Every row comes from one small tree of marks. Brackets hold a mark, then the marks that hang from it, in the order of their numbers. Every link used is in the known rows. Which tree was each row made from?
Known rows
(J369 (J950 J902)): [-3.614,  0.161,  1.128,  2.195,  1.616, -4.513,  2.153,  1.209, -2.777,
 -0.668, -1.182,  2.924,  1.043,  1.045,  2.476, -3.911,  3.568, -3.213,
 -2.830, -0.712,  3.359,  8.157,  0.727, -2.250]
(J451 (J163 (J867 J899))): [-4.824, -0.514,  1.032,  1.867,  0.909, -1.119,  0.373,  1.461,  2.817,
 -0.040,  1.749,  1.331,  3.458,  1.608,  4.756, -0.983,  4.370, -3.175,
 -4.105,  0.390,  3.766,  6.940,  0.514, -3.224]
(J451 (J163 (J401 J369 J676) (J867 J804))): [-4.185, -0.791,  4.116,  0.722,  1.576, -0.027,  1.927,  1.140, -1.967,
 -0.564,  2.508,  2.087,  4.792,  1.310, -0.023,  2.776,  3.543, -0.645,
 -4.516,  1.923,  2.098,  5.964,  0.904, -2.065]
(J369 J950): [-4.756, -0.013,  0.648,  2.458,  0.900, -5.267,  0.705,  1.548, -3.095,
 -0.618, -0.482,  2.766,  0.212, -0.114,  4.671, -3.826,  3.621, -3.645,
 -3.289, -2.114,  3.673,  7.279,  0.169, -2.786]
(J401 J163 (J369 (J950 J902)) J676): [-4.355, -0.377,  5.097,  0.952,  2.333, -2.591,  2.548,  1.122, -4.374,
 -1.215, -2.281,  6.535,  1.896,  0.740,  2.852, -1.731,  3.676, -0.199,
 -3.074,  0.231,  3.260,  7.267,  1.786, -0.644]
(J163 (J401 J676)): [-4.607,  0.250,  0.809,  2.241, -2.034, -4.430,  3.304,  1.860, -4.767,
 -0.849, -1.920,  2.642,  1.089,  0.402, -2.788, -3.136,  4.168, -1.789,
 -4.712, -0.253,  2.526,  7.733,  1.009, -2.705]
(J232 (J451 (J163 (J401 J369 J676)))): [-5.403, -0.681,  3.340, -0.142,  1.045, -3.979,  2.582,  1.372, -7.296,
 -0.577, -3.399,  3.680,  1.073,  2.506,  1.624,  0.358,  3.267, -1.138,
 -4.157,  0.409,  2.825,  5.737,  1.513, -2.858]
(J163 J401 J451 (J867 J804 J899)): [-3.225,  0.061,  0.983,  1.304,  0.915,  0.554,  1.336,  1.735,  6.451,
 -0.060,  3.382, -0.288,  4.731,  2.173,  0.272,  3.803,  3.642, -2.928,
 -4.498,  2.190,  1.312,  7.353, -0.090, -0.944]
(J804 J867): [-4.780,  0.363,  1.921,  2.381, -0.443, -6.488,  1.120,  1.104,  0.565,
 -0.434,  0.903,  0.146,  1.610,  0.789,  4.223, -2.648,  4.819, -2.690,
 -3.511, -1.223,  3.563,  7.075, -0.536, -2.824]
(J232 (J451 (J163 (J401 J676) (J867 J804 (J899 J790))))): [-4.481, -1.377,  2.931,  0.174,  1.929,  3.352,  2.775,  0.530, -2.799,
 -0.566, -0.225,  2.464,  3.916,  4.478, -4.231,  4.916,  3.215, -2.804,
 -4.775,  1.855,  2.124,  4.207,  0.284, -0.589]
(J232 (J451 (J163 (J867 J899)))): [-5.160, -0.618,  0.890,  0.575,  1.330, -2.679,  0.775,  0.950,  1.856,
  0.141, -0.885,  1.405,  2.483,  3.251,  3.841,  0.539,  3.849, -3.571,
 -3.747,  0.226,  3.682,  5.478,  0.479, -3.011]
(J11 (J232 (J451 (J163 (J867 J804))))): [-4.157, -0.824,  2.397,  1.038,  3.456, -1.913,  2.076,  0.550,  2.157,
 -0.217,  1.481, -0.097,  1.750,  2.837,  0.727,  1.384,  3.902, -3.437,
 -4.120,  0.273,  3.211,  2.232,  0.289, -3.266]
(J232 (J451 (J163 (J401 J369 J676) (J867 J804 J899)))): [-4.512, -0.893,  4.100, -0.745,  2.530,  1.657,  2.590,  0.601, -0.977,
 -0.273,  0.060,  2.400,  5.260,  3.338,  1.526,  6.114,  2.940, -1.030,
 -4.650,  2.145,  2.309,  4.639,  0.693, -1.195]
(J11 (J232 J451) (J902 J950)): [-3.755,  0.609,  1.052,  1.421,  2.904, -5.436,  2.509,  1.235, -1.005,
 -0.902, -1.162,  1.642, -0.321,  0.503,  1.672, -1.894,  4.732, -3.904,
 -3.557, -2.387,  2.893,  2.785, -0.089, -2.292]
(J11 (J232 (J451 (J163 J867))) (J902 (J950 J369))): [-3.377, -0.294,  2.359,  0.026,  4.541, -4.545,  2.739,  0.241,  2.647,
 -0.962,  1.421,  0.953,  1.756,  3.366,  3.138, -1.153,  4.345, -3.885,
 -3.027, -0.458,  2.293,  2.148,  0.160, -2.886]
(J899 J790): [-5.068, -0.573, -0.070,  2.976,  0.899, -3.325,  1.482,  1.160, -5.164,
 -1.194, -0.709,  1.593, -0.487,  1.101,  1.507, -3.142,  4.521, -2.963,
 -3.472, -1.080,  3.634,  8.459, -0.021, -2.578]
(J11 J902): [-4.058,  0.293,  0.205,  2.416,  0.663, -5.797,  1.776,  0.835, -3.006,
 -0.841, -0.454,  0.950,  1.523,  0.517,  0.185, -3.774,  4.565, -3.734,
 -3.367, -1.288,  3.441,  6.631,  0.764, -2.321]
(J401 (J369 J950) J676): [-5.182, -0.162,  2.504,  1.486,  1.220, -4.781,  1.886,  1.510, -4.444,
 -1.273, -0.193,  4.257,  0.824, -0.223,  5.124, -1.631,  3.603, -1.187,
 -3.410, -1.737,  3.370,  7.185,  0.512, -2.099]
(J950 J902): [-3.796,  0.272,  0.529,  2.649,  0.653, -5.078,  3.249,  0.887, -2.852,
 -0.660, -1.645,  1.660,  1.235,  1.564,  1.205, -4.021,  4.350, -2.301,
 -3.184,  0.048,  3.551,  9.095,  1.010, -2.948]
(J451 (J163 (J401 (J369 (J950 J902)) J676))): [-3.692, -0.478,  4.314,  0.445,  2.643, -1.072,  2.368,  1.721, -6.141,
 -0.836, -1.122,  5.138,  2.753,  1.659,  1.945, -1.152,  2.958, -1.127,
 -3.654,  1.327,  2.397,  6.941,  1.729, -2.016]
(J163 (J401 J676) J451 (J867 J804 (J899 J790))): [-3.722, -0.506,  1.671,  1.205,  0.763,  2.782,  2.827,  1.679,  3.593,
 -0.954,  3.224,  1.174,  3.966,  3.256, -4.970,  4.502,  3.846, -2.239,
 -4.732,  2.327,  0.825,  6.873, -0.174,  0.279]
(J867 J899): [-4.834,  0.009,  0.383,  2.686,  0.441, -2.433,  1.954,  1.156, -1.250,
 -0.519, -0.575,  1.536,  1.911,  0.635,  5.465, -1.847,  4.369, -2.705,
 -4.107, -0.941,  4.132,  8.368,  0.269, -2.665]

Write each row's tree
[-4.240,  0.288,  0.268,  1.689, -2.395, -4.641,  2.518,  2.015, -0.019,
 -0.711, -0.358,  1.738,  2.161,  0.644, -4.411, -2.303,  4.437, -1.856,
 -4.548,  0.638,  1.678,  7.424,  0.612, -2.566] => (J163 (J401 J676) J867)
[-3.874, -0.926,  4.808,  0.070,  3.214,  3.756,  1.015,  1.329, -0.059,
 -0.443,  3.077,  3.693,  6.121,  1.208,  3.604,  4.782,  2.715, -1.493,
 -4.635,  1.508,  2.191,  5.057,  0.415, -0.794] => (J451 (J163 (J401 (J369 J950) J676) (J867 J804 J899)))
[-4.709, -0.068,  1.493,  1.620, -0.225, -5.035, -0.102,  2.138,  5.945,
 -0.250,  1.282,  2.068,  1.158,  1.461,  0.740, -1.496,  4.696, -2.560,
 -3.394,  0.846,  2.316,  7.203,  0.980, -1.839] => (J401 (J163 J451 J867))
[-4.508, -0.955,  1.475,  2.920,  2.690,  2.411,  2.443,  0.173, -3.926,
 -1.005,  1.058,  1.354,  2.759,  1.688,  3.157,  1.885,  3.900, -2.786,
 -4.128, -0.311,  3.973,  7.686, -0.409, -0.993] => (J867 J804 (J899 J790))
[-2.927,  0.417,  2.165, -0.378,  1.396, -3.444,  2.062,  2.575,  4.356,
 -0.905,  1.416,  3.100,  2.790,  2.369, -1.131,  0.620,  3.289, -1.130,
 -3.116,  2.471,  0.161,  7.927,  0.950, -0.821] => (J163 (J401 (J369 (J950 J902)) J676) J451 J867)
[-3.448, -0.797,  0.975,  1.912,  1.850,  3.640,  1.382,  0.872,  0.160,
 -0.758,  1.853,  0.271,  4.149,  1.771, -0.838,  3.253,  3.803, -2.853,
 -4.604,  1.734,  1.978,  7.410, -0.610, -0.696] => (J163 J401 (J867 J804 (J899 J790)))
[-5.300, -0.542,  0.621,  0.795,  0.662, -6.053,  0.630,  1.064, -0.114,
  0.061, -1.143,  1.250,  0.914,  2.944,  1.845, -1.333,  3.930, -3.632,
 -3.289, -0.218,  3.385,  5.341,  0.656, -3.727] => (J232 (J451 (J163 J867)))
[-3.726, -0.672,  2.219,  1.771,  1.177, -0.546,  0.707,  1.155, -0.718,
  0.089,  2.136,  0.585,  4.167,  1.398, -0.192,  0.866,  3.576, -3.087,
 -4.456,  1.559,  2.423,  5.989,  0.604, -2.704] => (J451 (J163 J401 (J867 J804)))
[-3.349, -0.142,  2.136,  0.441,  2.730,  1.122,  0.847,  1.641,  6.010,
 -0.337,  3.826, -0.125,  5.156,  1.842,  4.297,  5.625,  3.446, -1.399,
 -4.179,  2.690,  1.228,  7.868, -0.112, -0.704] => (J163 (J401 J369) J451 (J867 J804 J899))
[-4.037,  0.049,  0.680,  2.015,  0.775, -4.150,  1.388,  1.333,  5.558,
 -0.289,  3.898, -0.462,  2.778,  1.954,  0.438,  1.319,  4.037, -2.988,
 -3.367,  0.684,  2.162,  7.155, -0.065, -1.911] => (J163 J451 (J867 J804))
[-4.172, -1.459,  2.143,  0.360,  3.231,  3.687,  1.109,  0.464, -1.947,
 -0.188, -0.044,  1.128,  3.755,  4.164, -0.451,  4.912,  3.093, -3.681,
 -4.372,  1.929,  2.385,  4.822, -0.072, -1.038] => (J232 (J451 (J163 J401 (J867 J804 (J899 J790)))))
[-4.750, -0.026,  2.055,  1.422, -0.295, -3.787,  2.835,  1.720, -5.277,
 -1.124, -1.461,  2.830,  1.544,  0.073,  1.440, -1.268,  3.999, -0.223,
 -4.397,  0.208,  2.443,  8.318,  0.921, -2.420] => (J163 (J401 J369 J676))
[-3.994, -0.025,  0.727,  1.062,  0.645, -3.794,  0.233,  1.902,  0.604,
 -0.642,  0.394,  0.515,  2.347, -0.029,  3.382, -0.549,  4.116, -1.264,
 -3.853,  1.197,  1.845,  8.606,  0.199, -2.834] => (J163 (J401 J369) J867)
[-3.749, -0.091,  2.849,  0.312,  1.403,  0.987,  2.565,  1.683,  5.267,
 -0.697,  3.627,  1.242,  5.318,  2.137,  0.667,  5.738,  3.614, -0.506,
 -4.620,  2.508,  0.976,  7.231,  0.271, -0.285] => (J163 (J401 J369 J676) J451 (J867 J804 J899))
[-3.245, -0.596,  3.742, -0.981,  5.844, -1.594,  0.466,  1.462, -3.488,
 -0.776, -1.085,  2.370,  0.893,  1.656,  3.542,  0.025,  3.054, -3.795,
 -3.732, -0.219,  2.251,  1.347,  1.029, -1.951] => (J11 (J232 (J451 (J163 (J401 (J369 J950))))) J902)
[-4.321, -0.818,  2.427,  2.012,  2.257,  1.210,  1.110,  0.559,  2.168,
  0.008,  3.263,  0.906,  5.209,  1.895,  4.084,  2.152,  3.884, -3.048,
 -4.258,  0.770,  3.789,  6.053,  0.234, -2.317] => (J451 (J163 (J867 J804 J899)))
[-4.730, -0.661,  1.793, -0.550,  1.939, -3.842, -0.014,  1.470, -1.479,
 -0.104, -1.532,  1.400,  1.843,  2.480,  3.691,  1.021,  3.422, -2.061,
 -3.624,  1.479,  2.208,  5.994,  0.763, -3.246] => (J232 (J451 (J163 (J401 J369) J867)))
[-4.129, -0.377,  0.893,  1.606, -0.104, -2.911,  0.083,  2.032, -0.045,
  0.024,  0.627,  1.105,  2.490,  1.166,  0.277, -2.238,  4.082, -3.158,
 -4.277,  1.228,  2.378,  6.870,  0.818, -3.633] => (J451 (J163 J401 J867))
[-3.827, -0.842,  1.211,  0.394,  3.488,  2.457, -0.906,  2.033,  0.476,
 -1.106,  1.265,  2.318,  2.565,  0.751,  5.547,  2.099,  3.363, -2.292,
 -3.809,  1.081,  1.713,  7.797, -0.762, -0.730] => (J163 (J401 (J369 J950)) (J867 (J899 J790)))
[-5.440, -0.586,  4.737,  1.190,  1.458, -3.284,  1.059,  1.459, -4.715,
 -1.150, -1.341,  6.215,  1.132, -0.521,  4.781, -1.582,  3.777, -0.606,
 -3.558, -1.201,  3.618,  6.405,  1.272, -1.114] => (J401 J163 (J369 J950) J676)
[-4.143, -0.864,  4.266,  0.535,  2.267,  3.272,  2.100,  1.072, -0.148,
 -0.476,  2.737,  2.317,  6.295,  1.702,  2.282,  4.772,  3.494, -0.618,
 -4.999,  2.306,  2.408,  6.024,  0.724, -1.405] => (J451 (J163 (J401 J369 J676) (J867 J804 J899)))
[-3.988, -0.544,  0.593,  0.333,  2.605,  1.235, -0.122,  2.484,  4.760,
 -0.971,  2.395,  0.624,  2.481,  2.456,  3.361,  3.284,  4.055, -1.704,
 -3.845,  2.572,  0.982,  8.847, -0.337, -0.840] => (J163 (J401 J369) J451 (J867 (J899 J790)))
[-4.330, -0.702,  3.072,  0.119,  0.706,  0.972,  3.127,  0.665, -0.681,
 -0.020, -0.377,  2.237,  4.912,  3.669, -2.668,  4.305,  3.119, -2.530,
 -4.957,  1.575,  2.378,  4.109,  0.755, -1.444] => (J232 (J451 (J163 (J401 J676) (J867 J804 J899))))
[-4.603, -0.987,  3.673,  1.489,  1.461,  2.875,  2.194,  1.109,  4.208,
 -1.022,  2.852,  3.310,  3.715,  3.131, -3.103,  4.158,  4.372, -1.732,
 -4.207,  1.743,  2.168,  6.017,  0.454,  0.921] => (J401 (J163 J451 (J867 J804 (J899 J790))) J676)
